Each row was made from one path, in order. Every step used is in the known rows, and no mark comes twice. Write each row's path.
Known rows
zisif gavi rogad dudip: -.04	.04	-.02	-.14	-.62	-.03	-.19	.16	.12	-.15	.32	.10	-.27	.10	.07	.00	.09	-.07	-.13	-.17	.04	-.04	-.04
seduf gavi rogad dudip pofi: -.01	.05	.02	-.08	-.36	-.02	-.17	.19	.07	.03	.12	-.33	-.16	.06	.02	.13	-.01	.09	.04	-.12	.10	.02	.05
pofi rulug pegar dudip rogad: .07	-.12	-.01	.15	.69	.12	.26	-.04	-.09	.06	-.25	.25	.22	-.08	-.02	-.10	-.02	-.09	.08	.32	-.01	-.03	.04
dudip pofi rulug pegar sira: .01	-.23	-.07	.01	.45	.36	.15	.34	-.23	.06	.21	-.05	.01	-.34	-.01	-.18	.16	-.22	.10	.37	-.20	-.11	.14
seduf gavi rogad dudip: -.14	.11	.05	-.13	-.43	-.15	-.10	.05	.00	-.05	.02	-.18	-.11	.16	.13	.09	.06	.09	-.13	-.13	.16	.03	-.02
seduf gavi rogad: -.13	.05	.02	-.10	-.17	-.12	-.02	.16	.00	-.06	.10	-.22	-.03	.24	.19	.04	.13	.17	-.22	-.17	.28	.05	-.07
rulug pegar dudip: .02	-.09	-.01	.08	.43	.01	.16	-.03	-.07	.00	-.01	.25	.13	.04	.14	-.12	.11	.01	-.09	-.12	.14	.01	-.02
seduf dudip pegar: -.02	.09	.00	.06	-.20	-.09	-.18	-.27	.09	-.02	.02	.16	.11	-.13	-.02	.04	-.07	-.05	.00	-.32	-.13	.08	.02
rogad dudip pofi rulug: .17	.03	-.02	-.03	-.09	.14	-.01	.14	.01	.08	.04	.05	-.03	-.16	-.06	.03	-.14	-.02	.31	-.04	-.14	.10	.07
rogad dudip pofi: .12	.09	.00	-.01	-.34	-.04	-.07	-.06	.11	.03	.03	.04	-.08	-.03	-.06	.04	-.17	.06	.18	-.22	-.09	.07	-.01
gavi rogad: -.05	.04	-.03	-.10	-.32	-.08	-.10	.08	.03	-.07	.15	.00	-.07	.20	.10	.03	.04	.08	-.11	-.21	.12	.07	-.12
rogad dudip pegar: .01	.11	.00	-.01	-.25	-.10	-.17	-.25	.06	-.05	.11	.14	.07	-.14	.04	-.04	-.06	-.06	.05	-.28	-.10	.06	.03
pegar sira: -.09	-.03	-.02	-.02	-.09	-.16	.09	-.13	-.14	-.08	.08	.01	-.01	.04	.19	-.13	.07	.02	-.22	-.05	-.05	-.04	-.09
seduf dudip rogad gavi: -.05	.12	.08	.09	-.09	-.30	.00	-.40	.17	.01	-.46	-.04	.06	.17	-.15	.21	-.21	.15	-.10	.16	-.04	.03	-.08
zisif gavi rogad dudip seduf: -.06	.09	.02	-.07	-.56	-.09	-.13	-.02	.20	-.11	.05	-.02	-.29	.14	-.14	.09	-.05	-.05	-.14	.05	-.03	-.13	-.08
dudip pegar sira: -.07	-.05	-.05	.03	.03	-.08	-.08	-.19	-.12	-.08	.25	-.05	.10	-.16	.16	-.19	.12	-.10	-.17	-.14	-.13	-.05	.02
gavi rogad dudip pegar: -.05	.07	-.03	-.08	-.44	-.03	-.35	-.09	.05	-.06	.24	.00	-.04	-.08	.04	.02	.02	-.11	.03	-.24	-.07	.05	.06
gavi rogad dudip pofi: .06	.05	-.03	-.07	-.52	.02	-.25	.10	.10	.02	.17	-.12	-.19	.03	-.06	.11	-.11	.01	.15	-.16	-.06	.06	.01
rulug pegar: -.07	.00	.00	-.03	.10	.04	.16	.08	-.02	-.04	.01	.22	.05	-.03	.04	-.09	.08	-.01	-.07	-.02	.05	-.01	-.04
gavi rogad dudip pofi rulug: .12	-.01	-.05	-.10	-.28	.22	-.21	.28	.02	.06	.18	-.09	-.14	-.10	-.08	.08	-.07	-.06	.29	.03	-.11	.08	.08

Write each row's path
-.12	.08	.02	-.07	-.29	-.07	-.29	.01	.02	-.05	.20	-.22	.00	-.04	.11	.05	.12	-.03	-.09	-.21	.09	.01	.10 -> seduf gavi rogad dudip pegar
.01	.04	.07	.15	.42	-.28	.20	-.29	.04	.02	-.35	-.18	.15	.28	.05	.05	-.03	.26	-.22	-.09	.27	-.03	-.12 -> pegar dudip seduf gavi
.11	-.12	-.05	.00	.40	.37	.17	.39	-.05	.08	.13	.11	.05	-.25	-.08	-.08	.05	-.09	.24	.16	-.06	.02	.10 -> dudip pofi rulug pegar
.05	-.11	.01	.13	.74	.14	.27	-.03	-.09	.07	-.27	.15	.19	-.04	-.11	-.05	.02	-.04	.05	.29	.02	-.06	.01 -> pofi rulug pegar dudip seduf
-.01	.09	.04	.06	.12	-.29	.10	-.25	.13	-.03	-.30	-.10	.10	.24	-.03	.09	-.11	.23	-.14	.15	.12	.02	-.12 -> dudip rogad gavi
-.06	-.21	-.06	-.09	-.03	.40	-.12	.40	-.21	.06	.28	-.17	-.17	-.36	-.08	-.07	.17	-.34	.17	.46	-.29	-.14	.22 -> gavi rogad dudip pofi rulug pegar sira
.03	-.10	-.04	-.10	-.06	.41	-.12	.45	-.05	.08	.20	-.02	-.12	-.27	-.14	.03	.05	-.21	.30	.26	-.15	-.01	.18 -> gavi rogad dudip pofi rulug pegar
-.09	.14	.04	-.07	-.53	-.17	-.13	-.22	.12	-.03	-.20	-.09	-.16	.16	-.17	.15	-.17	.03	-.02	.06	-.07	-.03	-.10 -> gavi rogad dudip seduf
-.02	-.06	-.01	-.05	.33	.23	.22	.28	-.11	.01	.04	.24	.10	-.15	.03	-.11	.11	-.09	.06	.15	-.01	.02	.04 -> pofi rulug pegar
.14	-.14	-.04	.14	.49	.15	.08	.10	-.01	.07	.08	.10	.09	-.05	.02	-.08	.05	.01	.08	-.12	.09	.00	.04 -> rulug pegar dudip pofi
.09	.02	.01	.17	.22	-.26	.13	-.41	.05	.00	-.28	.15	.16	.21	.04	-.02	-.16	.14	-.06	-.10	.09	.04	-.13 -> pegar dudip rogad
-.10	.19	.12	.01	-.20	-.28	.14	-.29	.08	-.01	-.40	-.18	-.01	.14	-.07	.12	-.14	.16	-.11	.03	.05	-.05	-.08 -> rogad dudip seduf gavi
-.02	.18	.07	.01	-.34	-.24	.07	-.38	.11	-.01	-.34	.05	-.05	.11	-.17	.10	-.23	.08	-.01	.00	-.10	-.01	-.12 -> rogad dudip seduf
-.11	-.18	-.03	-.04	.37	.22	.22	.21	-.29	-.01	.11	.11	.05	-.25	.11	-.21	.23	-.21	-.08	.36	-.14	-.11	.09 -> pofi rulug pegar sira
-.08	-.15	.03	.06	.70	.17	.15	.22	-.11	.07	-.18	-.22	.11	.05	-.02	.02	.18	-.02	-.09	.39	.20	-.11	.08 -> pofi rulug pegar dudip seduf gavi rogad
.08	.04	.02	.14	.25	-.24	.13	-.38	.07	.01	-.29	.05	.12	.25	-.02	.03	-.12	.19	-.11	-.13	.12	.02	-.16 -> pegar dudip seduf
.28	-.12	-.07	.11	.52	.14	.06	.13	-.04	.11	.09	.05	.12	-.01	.07	-.05	-.03	.09	.22	-.16	.07	.12	.03 -> pegar dudip pofi rulug
